Every row comes from one small tree of marks. Brackets hold a mark, then the marks that hang from it, in alphabetical order. Every link used is in the known rows. Which tree was each row made from?
Known rows:
(pabaz kosirun): [ 0.11  0.28 -0.01  0.12 -0.12  0.01 -0.11 -0.04 -0.09 -0.04  0.20  0.04
  0.12 -0.04  0.11  0.08 -0.07  0.02 -0.15]
(pufe tevak): [-0.11  0.10  0.06  0.07 -0.15 -0.09  0.01  0.12 -0.14 -0.14  0.25  0.04
  0.03  0.10 -0.03 -0.09 -0.04  0.24  0.03]
(tevak diri (kosirun (kisu pudo)) pufe): [-0.33  0.75 -0.06  0.28 -0.34  0.51  0.06 -0.13 -0.01 -0.34  0.07 -0.03
 -0.01 -0.25  0.04 -0.04 -0.09  0.50 -0.10]
(pabaz (kosirun kisu) (pudo tevak)): [ 0.18  0.45  0.08  0.10 -0.31  0.51 -0.02  0.16 -0.08 -0.07  0.35 -0.10
  0.13 -0.07  0.08  0.34 -0.07  0.15 -0.27]
(kosirun kisu (tevak diri pudo)): [-0.38  0.24  0.16 -0.07 -0.44  0.50  0.20 -0.03  0.16 -0.33  0.28  0.04
 -0.06 -0.22  0.01  0.01 -0.12  0.26  0.04]
(kosirun (tevak pudo)): [-0.11  0.03  0.09  0.05 -0.29  0.13  0.14 -0.02  0.01 -0.16  0.13 -0.01
 -0.08  0.03  0.03 -0.05  0.01  0.12  0.14]
(diri (tevak kosirun)): [-0.12  0.43 -0.09  0.36 -0.09  0.11  0.08  0.10  0.06 -0.07  0.10  0.09
 -0.11 -0.05  0.18  0.08 -0.10  0.23 -0.01]
(kisu (pudo (pabaz kosirun))): [ 0.15  0.30 -0.08  0.37 -0.11 -0.03 -0.18  0.03 -0.22 -0.02  0.02 -0.04
 -0.11  0.09  0.17 -0.04  0.00  0.24 -0.14]
(pabaz pudo): [ 0.19 -0.03  0.05 -0.08 -0.18  0.30 -0.10 -0.02 -0.02  0.04 -0.01 -0.11
  0.03 -0.06 -0.06 -0.03  0.10  0.03 -0.02]
(pabaz (kosirun (tevak pufe))): [ 0.04  0.51  0.11  0.32 -0.36  0.00  0.16 -0.11 -0.20 -0.17  0.32  0.06
  0.13  0.06  0.09  0.28 -0.22  0.21  0.03]
(tevak diri kosirun (pudo pabaz)): [-0.06  0.39 -0.04  0.36 -0.29  0.36  0.01 -0.09 -0.01 -0.15  0.02  0.08
 -0.22  0.10  0.04 -0.08 -0.07  0.66  0.06]
(pudo pabaz (tevak diri kosirun pufe)): [-0.09  0.61  0.03  0.64 -0.21  0.31  0.25  0.00 -0.24 -0.13  0.10  0.08
 -0.23  0.35  0.07  0.38 -0.21  0.86  0.11]
(kisu kosirun pudo): [-0.11  0.27 -0.10  0.02 -0.06 -0.04 -0.17 -0.08 -0.10 -0.12 -0.24  0.04
 -0.05 -0.08  0.14 -0.21  0.16 -0.05 -0.08]
(pudo (pabaz kosirun) (tevak pufe)): [ 0.26  0.55  0.05  0.67 -0.16  0.13  0.18  0.08 -0.31  0.00  0.18  0.00
 -0.11  0.41  0.13  0.42 -0.18  0.59  0.02]
(pufe (tevak diri (kosirun kisu) (pudo pabaz))): [-0.22  0.67  0.04  0.37 -0.48  0.41  0.07  0.12 -0.03 -0.35  0.33  0.12
 -0.16  0.04 -0.02 -0.11 -0.20  0.85 -0.05]
(kisu (pudo pabaz tevak)): [-0.03  0.04 -0.04  0.38  0.02  0.03  0.05  0.21 -0.24  0.00 -0.11 -0.11
 -0.30  0.31  0.13  0.10  0.08  0.37  0.04]
(pufe (tevak diri kosirun (pudo pabaz))): [-0.17  0.48  0.02  0.42 -0.44  0.28  0.01  0.03 -0.15 -0.29  0.27  0.12
 -0.20  0.20  0.01 -0.18 -0.11  0.90  0.09]
(pabaz (kosirun kisu tevak) pudo): [ 0.10  0.44  0.17 -0.04 -0.47  0.29  0.00  0.04 -0.04 -0.15  0.40  0.01
  0.17 -0.23  0.03  0.25 -0.17 -0.01 -0.23]

Which tree is each row?
[-0.29  0.14  0.09  0.07 -0.42  0.44 -0.01  0.00 -0.04 -0.32  0.34  0.00
 -0.04  0.02  0.00 -0.27  0.03  0.55  0.14] | (pufe (tevak diri pudo))
[ 0.13  0.72 -0.09  0.84 -0.32  0.43  0.24  0.05  0.01 -0.08 -0.03  0.00
 -0.33  0.22  0.13  0.02 -0.10  0.80  0.19] | (diri (tevak kosirun (pudo pabaz) pufe))
[-0.06  0.88 -0.07  0.57 -0.39  0.65  0.27  0.06  0.20 -0.23  0.14 -0.02
 -0.11 -0.13  0.10  0.02 -0.12  0.56  0.04] | (diri (tevak (kosirun kisu) pudo pufe))
[-0.17  0.56 -0.01  0.30 -0.27  0.33  0.10 -0.22 -0.07 -0.21  0.11  0.07
  0.02 -0.02  0.01  0.09 -0.14  0.51  0.05] | (tevak diri kosirun pufe)
[-0.02  0.21 -0.03  0.19 -0.03  0.07  0.01  0.16 -0.01 -0.04 -0.14 -0.07
 -0.20 -0.03  0.02 -0.07 -0.03  0.18 -0.13] | (kosirun (kisu (pudo pabaz)))
[ 0.20  0.22  0.09  0.26 -0.25  0.51  0.14  0.04 -0.18 -0.01  0.06 -0.19
 -0.02  0.21 -0.03  0.26  0.06  0.40  0.11] | (pabaz (pudo (tevak pufe)))
[-0.21  0.27  0.10  0.30 -0.19  0.48  0.24 -0.03 -0.13 -0.17  0.16 -0.03
 -0.07  0.19  0.05  0.27 -0.07  0.53  0.18] | (pudo (tevak diri pufe))
[-0.13  0.58  0.14  0.41 -0.50  0.33  0.24 -0.19 -0.12 -0.27 -0.04  0.17
 -0.24  0.19  0.07  0.04 -0.13  0.63  0.25] | (kisu (kosirun (tevak diri (pudo pabaz) pufe)))
[-0.12  0.46  0.21 -0.10 -0.58  0.54 -0.01 -0.04 -0.01 -0.26  0.48  0.05
  0.16 -0.31  0.06  0.24 -0.21  0.14 -0.20] | (pabaz (kosirun kisu (tevak diri)) pudo)
[ 0.18  0.54  0.01  0.40 -0.31  0.45  0.12  0.00 -0.22 -0.06  0.10 -0.11
  0.01  0.19  0.00  0.31  0.01  0.54  0.03] | (pabaz (pudo (tevak kosirun pufe)))
[-0.07  0.29  0.11  0.50 -0.16  0.37  0.27  0.04 -0.20 -0.08  0.06  0.00
 -0.24  0.37  0.04  0.33 -0.15  0.73  0.21] | (pudo pabaz (tevak diri pufe))
[-0.19  0.34 -0.13  0.30 -0.06  0.07 -0.01  0.10 -0.21 -0.14  0.02 -0.07
 -0.10  0.10  0.18  0.08  0.10  0.32 -0.07] | (kisu (pudo (tevak kosirun)))
[-0.10  0.01  0.12 -0.01 -0.27  0.63  0.01  0.04 -0.09 -0.09  0.17 -0.10
 -0.05  0.05  0.03  0.21  0.06  0.33  0.05] | (pabaz (pudo (tevak diri)))
[-0.16  0.50  0.17  0.21 -0.37  0.14  0.13  0.05 -0.06 -0.21  0.39  0.19
 -0.05 -0.07  0.11  0.31 -0.38  0.31 -0.15] | (pudo (pabaz (kosirun kisu (tevak diri))))
[-0.30  0.35  0.00  0.22 -0.15  0.27  0.09  0.02 -0.11 -0.19  0.22  0.09
 -0.06  0.09  0.12  0.26 -0.09  0.45 -0.01] | (pudo (tevak diri kosirun))
[-0.11  0.85 -0.05  0.51 -0.23  0.37  0.28  0.10  0.14 -0.16  0.14  0.06
 -0.06 -0.13  0.10  0.19 -0.23  0.40 -0.04] | (diri (tevak (kosirun kisu) pufe))
